What can hang from each mark:
fedu: savi
repu: savi zatu
zatu: dusosi
davetoz: muneva
dusosi: muneva savi zatu
savi: dusosi fedu repu
muneva: davetoz dusosi

Every row comes from one small tree of marks. The marks that hang from a mark follow it in brackets, in alphabetical order. Every link used is in the known rows. Which tree was each row made from?
Known rows:
dusosi[muneva[davetoz] savi[fedu] zatu]: -5  -7  -15  -3  45  18  34  -72  0  30  12  -32  42  4  -26  -36  40  -10  64  -20  23  29  62
dusosi[muneva savi]: 7  -2  7  1  -31  -65  27  -69  -25  -13  -4  2  46  5  2  -13  -40  -4  5  -12  36  41  60
dusosi[muneva zatu]: 14  1  -1  -6  6  -80  -6  -13  9  14  4  -15  21  14  -24  -15  -8  -8  14  -20  7  36  37
fedu[savi[repu[zatu]]]: 0  25  -8  33  -35  35  -6  71  1  -18  -20  -32  21  -14  31  19  35  64  -65  -2  -26  -36  -41
muneva[davetoz dusosi[zatu]]: 4  -29  3  -22  61  -7  -2  16  -15  -9  -7  -29  -73  -14  2  -8  99  -31  -4  -4  -10  -27  -35
savi[dusosi]: 14  -5  13  -4  -15  -49  -36  11  9  4  -14  59  -12  9  10  19  -40  -5  -7  23  -6  5  -35
muneva[davetoz]: 13  -14  15  -10  19  -4  -6  19  5  -21  13  -1  -14  -9  1  -7  34  0  5  30  15  4  -20
fedu[savi[dusosi repu[zatu]]]: -1  26  -18  38  -21  20  -17  64  3  -1  -25  9  31  -9  41  29  23  64  -60  0  -28  -50  -71
zatu[dusosi[muneva savi[fedu]]]: 8  7  18  -13  -35  0  18  10  -9  -23  3  -7  32  12  -4  -27  -82  10  26  23  31  46  37
fedu[savi[dusosi[muneva[davetoz]] repu]]: -22  18  -28  29  2  -12  5  30  7  26  -6  -8  68  -12  36  26  30  47  -29  -1  10  -56  -66
zatu[dusosi]: 22  -2  30  -21  -21  -22  -26  76  -3  -50  10  -3  -26  10  -1  -11  -75  18  -11  39  0  34  -21
dusosi[muneva[davetoz] zatu]: 10  -4  -7  -7  43  -65  4  -17  5  12  19  -22  28  1  -24  -27  44  -6  23  -15  14  17  20
davetoz[muneva[dusosi[zatu]]]: -20  -39  8  -14  17  -37  -16  -4  -2  -8  16  -8  -85  -23  -10  22  19  -46  -38  -1  -21  -47  -28
davetoz[muneva[dusosi]]: -21  -34  18  -9  -16  -38  -7  -1  -1  -20  10  4  -75  -25  6  29  4  -49  -50  15  -9  -50  -34
davetoz[muneva[dusosi[savi]]]: -25  -40  13  -10  -9  -30  5  -42  -23  -21  14  -4  -72  -26  4  22  -3  -41  -45  6  -5  -41  -13
repu[savi]: 34  5  25  8  -33  -22  -6  79  -5  -30  9  14  -21  -10  29  19  -32  54  -14  21  -3  23  -20
dusosi[zatu]: 22  -17  5  -15  29  -31  -35  16  9  1  8  -12  -37  11  -24  -4  -4  -5  14  -4  -23  29  6
davetoz[muneva[dusosi[savi[fedu]]]]: -29  -35  15  -6  -17  14  11  -34  -5  -5  9  -1  -67  -25  3  26  0  -50  -21  11  -5  -41  -8
savi[dusosi[zatu]]: 13  -9  -7  -8  26  -52  -47  4  12  17  -6  38  -24  14  -7  10  -22  -1  10  10  -22  9  -30
fedu[savi[dusosi[zatu]]]: 9  -24  -13  10  18  -53  -26  33  -3  18  -20  -6  -3  -1  28  24  -12  44  -9  16  -24  -16  -57

Write each row's tree:
-18  -3  -10  -5  26  75  11  -21  -3  18  -17  -34  -56  2  -4  9  52  -36  13  -36  -29  -18  16
muneva[dusosi[savi[fedu repu] zatu]]
2  -22  9  -14  17  32  11  -27  -15  8  -28  -29  -64  2  2  1  26  -38  23  -13  -17  4  23
muneva[dusosi[savi[fedu] zatu]]
-15  13  -25  2  33  101  -7  -37  23  36  14  -32  -7  11  -35  -4  17  -4  41  -30  -24  9  44
dusosi[savi[fedu repu] zatu]
-16  22  -32  4  35  18  -45  19  29  35  11  27  -6  18  -19  24  7  4  -10  -23  -36  -28  -37
savi[dusosi[zatu] repu]
22  14  20  13  -34  30  -8  77  25  9  -7  54  -3  -2  30  32  -35  47  23  40  -3  8  -39
repu[savi[dusosi fedu]]
15  6  21  -17  -8  -42  5  54  -10  -43  21  -5  24  4  -1  -29  -35  20  0  30  29  25  -11
zatu[dusosi[muneva[davetoz]]]
10  -1  11  -21  3  -39  18  1  -39  -45  22  -13  33  3  3  -39  -43  24  9  12  38  33  14
zatu[dusosi[muneva[davetoz] savi]]
34  19  24  -1  -39  56  -1  50  -20  -57  -18  13  -6  5  5  -31  -38  38  -20  28  -11  37  12
repu[zatu[dusosi[savi[fedu]]]]
16  2  13  -18  -25  -51  12  4  -33  -44  7  -9  27  10  0  -30  -82  20  2  15  27  48  33
zatu[dusosi[muneva savi]]
4  -15  -14  15  6  -83  -9  15  -3  27  -19  -9  36  -3  28  14  -10  42  -7  7  -7  -11  -39
fedu[savi[dusosi[muneva zatu]]]
-7  4  -30  -6  43  32  -17  -44  -6  14  22  -34  -14  14  -30  -10  9  8  8  -49  -22  12  34
dusosi[savi[repu] zatu]
-6  -21  16  -9  21  57  32  -26  -24  -11  -18  -16  -43  -17  19  -2  79  -34  20  11  12  -20  -4
muneva[davetoz dusosi[savi[fedu]]]
0  -29  13  -16  31  5  25  -29  -46  -29  -11  -20  -50  -16  22  -7  71  -25  -8  -5  10  -21  -11
muneva[davetoz dusosi[savi]]
-5  5  -7  4  25  12  -3  -8  45  53  -4  39  38  9  -17  -5  23  -14  59  14  3  0  -6
savi[dusosi[muneva[davetoz] zatu] fedu]
12  -8  -14  -8  20  -65  13  -80  -26  13  5  -21  29  11  -21  -28  -16  -2  23  -41  12  47  72
dusosi[muneva savi zatu]
-4  58  -21  31  -39  4  -10  17  17  6  -16  59  62  6  9  13  16  16  -57  -26  -10  -30  -18
savi[dusosi[muneva] repu[zatu]]
3  12  -2  -12  -6  31  -10  32  -20  -39  25  -17  -8  15  -7  -14  -62  22  -13  5  -3  19  1
zatu[dusosi[savi[repu]]]
-8  7  -3  2  25  61  27  -13  -39  -33  -12  -16  -33  -20  23  -9  106  -11  -42  -25  -3  -45  -19
muneva[davetoz dusosi[savi[repu[zatu]]]]
-27  47  -16  27  -38  62  -2  12  62  54  -9  49  64  14  -7  32  -5  -21  18  0  2  -31  -6
savi[dusosi[muneva] fedu repu]
-29  -40  5  -12  20  14  4  -42  -4  5  16  -17  -75  -20  -13  16  18  -47  -10  1  -20  -38  -5
davetoz[muneva[dusosi[savi[fedu] zatu]]]
13  -6  23  -20  -22  41  0  32  -11  -34  6  -8  -15  13  -3  -19  -78  14  23  37  8  40  15
zatu[dusosi[savi[fedu]]]
-14  24  -18  12  -26  -12  26  -60  -12  8  9  -7  60  3  -8  -3  -16  -4  -9  -38  29  13  54
dusosi[muneva savi[repu]]
-27  42  -34  21  6  61  -11  5  66  71  1  31  50  18  -26  20  11  -18  34  -19  -14  -26  -1
savi[dusosi[muneva zatu] fedu repu]
-5  7  6  10  -17  15  4  -2  41  40  -12  60  52  3  3  5  2  -23  48  33  28  -4  -10
savi[dusosi[muneva[davetoz]] fedu]
-10  43  -9  29  -49  71  39  -40  8  7  -11  7  75  3  -7  -13  14  0  -8  -32  13  9  69
dusosi[muneva savi[fedu repu[zatu]]]
0  4  13  5  -48  -1  38  -64  2  15  -12  3  57  4  -2  -10  -34  -18  38  -2  36  40  74
dusosi[muneva savi[fedu]]
